Each row comes from the steps of one walk. Every step used is in the known rows, and no mark comes twice. Write the walk behind each row, first mark first.
Known rows
G-T-A: [ 23  26 -24  30  12  18  14 -17 -11 -44  20   1  13   5 -47  20  34  11
  -8  10  36]
F-A-W-Z-M-G-T: [ 11   1   1 -36 -24 -12  14 -40 -51  13 -17  -6 -23 -10   0 -27  16 -19
  14  16  56]
A-W-Z: [ 15  16   6  20 -24 -16  31 -14   1   2   5   5  16 -24  -6  -2 -17 -28
  -7  -2  39]
W-Z-M: [ 20  -9  22 -12 -22  11  39 -12 -10   5  43   9  12   0 -49   5 -19 -20
   0  25  25]
G-W-Z-M-A: [  2  29  38   4 -47  -5  35   0 -15   4  45 -22   2  21 -58   0 -17 -20
  13  22  44]
F-A-W-Z-M-G: [ 13 -24  17 -38 -22 -14  11 -42 -27  39   0   9 -11  -8  -1 -23  -6 -22
  17  -4  51]
F-A-W-Z-M: [ 27 -23  10  -7 -24 -14  18 -34 -30  21  20  19   3 -36 -11 -13  -5 -29
   7   6  50]
M-A: [  7  10  10   5 -14 -17  18  -9   6   5  24 -12  13  10 -59  23  22  -9
  -4  -5  35]
F-A-W-Z: [  9 -15   3  27  -9 -31  20 -36  -7  12   4  23   5 -42   7   0  -4 -28
  -1   2  58]
T-A-W-Z-M-G-F-P: [ 24  31   7 -23 -31   2 -26 -18   1  30   6  41  -4  18   1  -2 -38 -11
   5   2  39]
P-M-G: [ -5 -32   0 -25  -7  25   0 -10  -2  49  -6  -6 -19  31 -36   1 -12 -14
  12 -21  55]
P-F-A-W-Z-M-G-T: [ 13 -21  -5 -58 -33  -2   6 -37 -80  16 -23   5 -30  -6  -7 -26  21 -34
   8   2  66]
A-W-Z-M: [ 34  10  15 -14 -38  -1  32 -11 -20  13  17   2  12 -20 -23 -13 -18 -27
   4   3  32]
F-P: [  6 -27 -23  24  -4   8  11  10  27  12  26  42  13 -13 -50  33  10 -16
  -2   3  36]
G-F-A: [ 23 -47 -29  36 -18 -15  10 -21 -14 -12  42  48   6 -29 -39  21   9  -7
 -10  13  78]
T-A-W-Z-M-G-F: [ 33  36  16 -26 -34   1  -8 -36 -20  10   9  10   3  22  -1 -16 -35  -2
   4   1  46]
G-W-Z: [ -1   6   9  57 -26  -1  50   1   8 -19  37  12  11  -6 -31   3 -27 -15
   3  19  56]
Z-M-G-T-A-W: [ 44  32 -13 -30 -19  21  -3 -29 -41  -6  -7 -21  -8  21 -25 -25  33   9
  17 -14  38]
A-W-Z-M-G-F: [ 29  15   9 -32 -56  -8  11 -16 -25  20   7   9  -3   5 -11 -20 -33 -19
   2   7  53]
T-A-W-Z: [ 22  38  14  24   2  -7  13 -31   9  -7  11   9  20  -7   3   0 -19 -10
  -4  -7  28]

Which walk is each row?
[-15  35   9  -3 -48 -24 -30  18   4  59 -11  20 -23   2  -8  14 -40 -45
  -4   3  53] | G-F-P-M-A-W-Z
[ 37 -18  -3   1 -48 -20   9 -26 -39   6  27  35   1 -41 -10  -8 -19 -26
  -3  19  67] | G-F-A-W-Z-M
[ 18  31   2 -40 -39   1  22 -16 -43   8 -16 -25 -13   5 -13 -27   4 -17
   7  12  41] | A-W-Z-M-G-T
[  9 -37  10 -30 -25 -12  10 -40 -24  19  26  31 -11   4 -23   2 -22 -13
  -1  29  68] | W-Z-M-G-F-A
[ 20   8  25 -37 -33   0  22 -26 -17  33  -2 -10  -1  10 -10 -24 -19 -21
  10  -6  35] | A-W-Z-M-G
[ 39  22  12 -26 -49 -12   5  -9 -25  23  19 -25   9  -2 -53 -11  19 -21
   9 -21  30] | Z-M-A-W
[ 27 -44   4 -28 -35  -1  14 -32 -59  22  12  28  -3 -33 -16  -8  -4 -44
   5  -3  56] | P-F-A-W-Z-M
[ 28 -54 -27  10 -21  -8   6 -24 -42   9   1  36  -1 -39 -18   0  25 -36
  -2 -32  68] | P-F-A-W
[  3  23  46 -30 -24 -10  25 -15  -8  19  32 -17   9  18 -58  14  -5 -20
  -3  19  20] | W-Z-M-A
[-20  40  -4 -18   4  18 -37 -10  -5  40 -48   4 -35  27  17  -3 -16 -21
  16  -5  41] | F-P-M-G-T-A-W-Z
[ 17   2  17  23 -42  16  48   3 -16 -10  50   4  10  -1 -47  -5 -26 -17
  13  26  48] | G-W-Z-M
[  4 -11  29 -41 -16  10  29 -25  -7  29  21  -1   0  27 -36  -2 -18 -14
   5  17  29] | W-Z-M-G
[ 11  23 -16   1  14  14   4 -30 -11 -22   0  -9  -2  32 -35   7  30  18
   3  -1  40] | M-G-T-A
[  3 -33 -31  12 -29  20 -23  29   5  36  21  50 -13  -6 -43  31 -24 -25
  -2   7  63] | G-F-P-M
[ -4 -61 -21 -12 -17   2 -19 -26 -18  46   5  29 -29  12 -25   4 -16 -13
   5  -5  91] | P-M-G-F-A
[  4  17 -15  -2 -52 -15 -41  25  -1  57  -5  19 -22  -2 -29  14 -13 -37
   3 -20  58] | G-F-P-M-A-W
[ 15 -18 -19   4 -28  -2  10 -15   4   4  18  20   4  16 -41  11  -5   3
  -7   2  63] | M-G-F
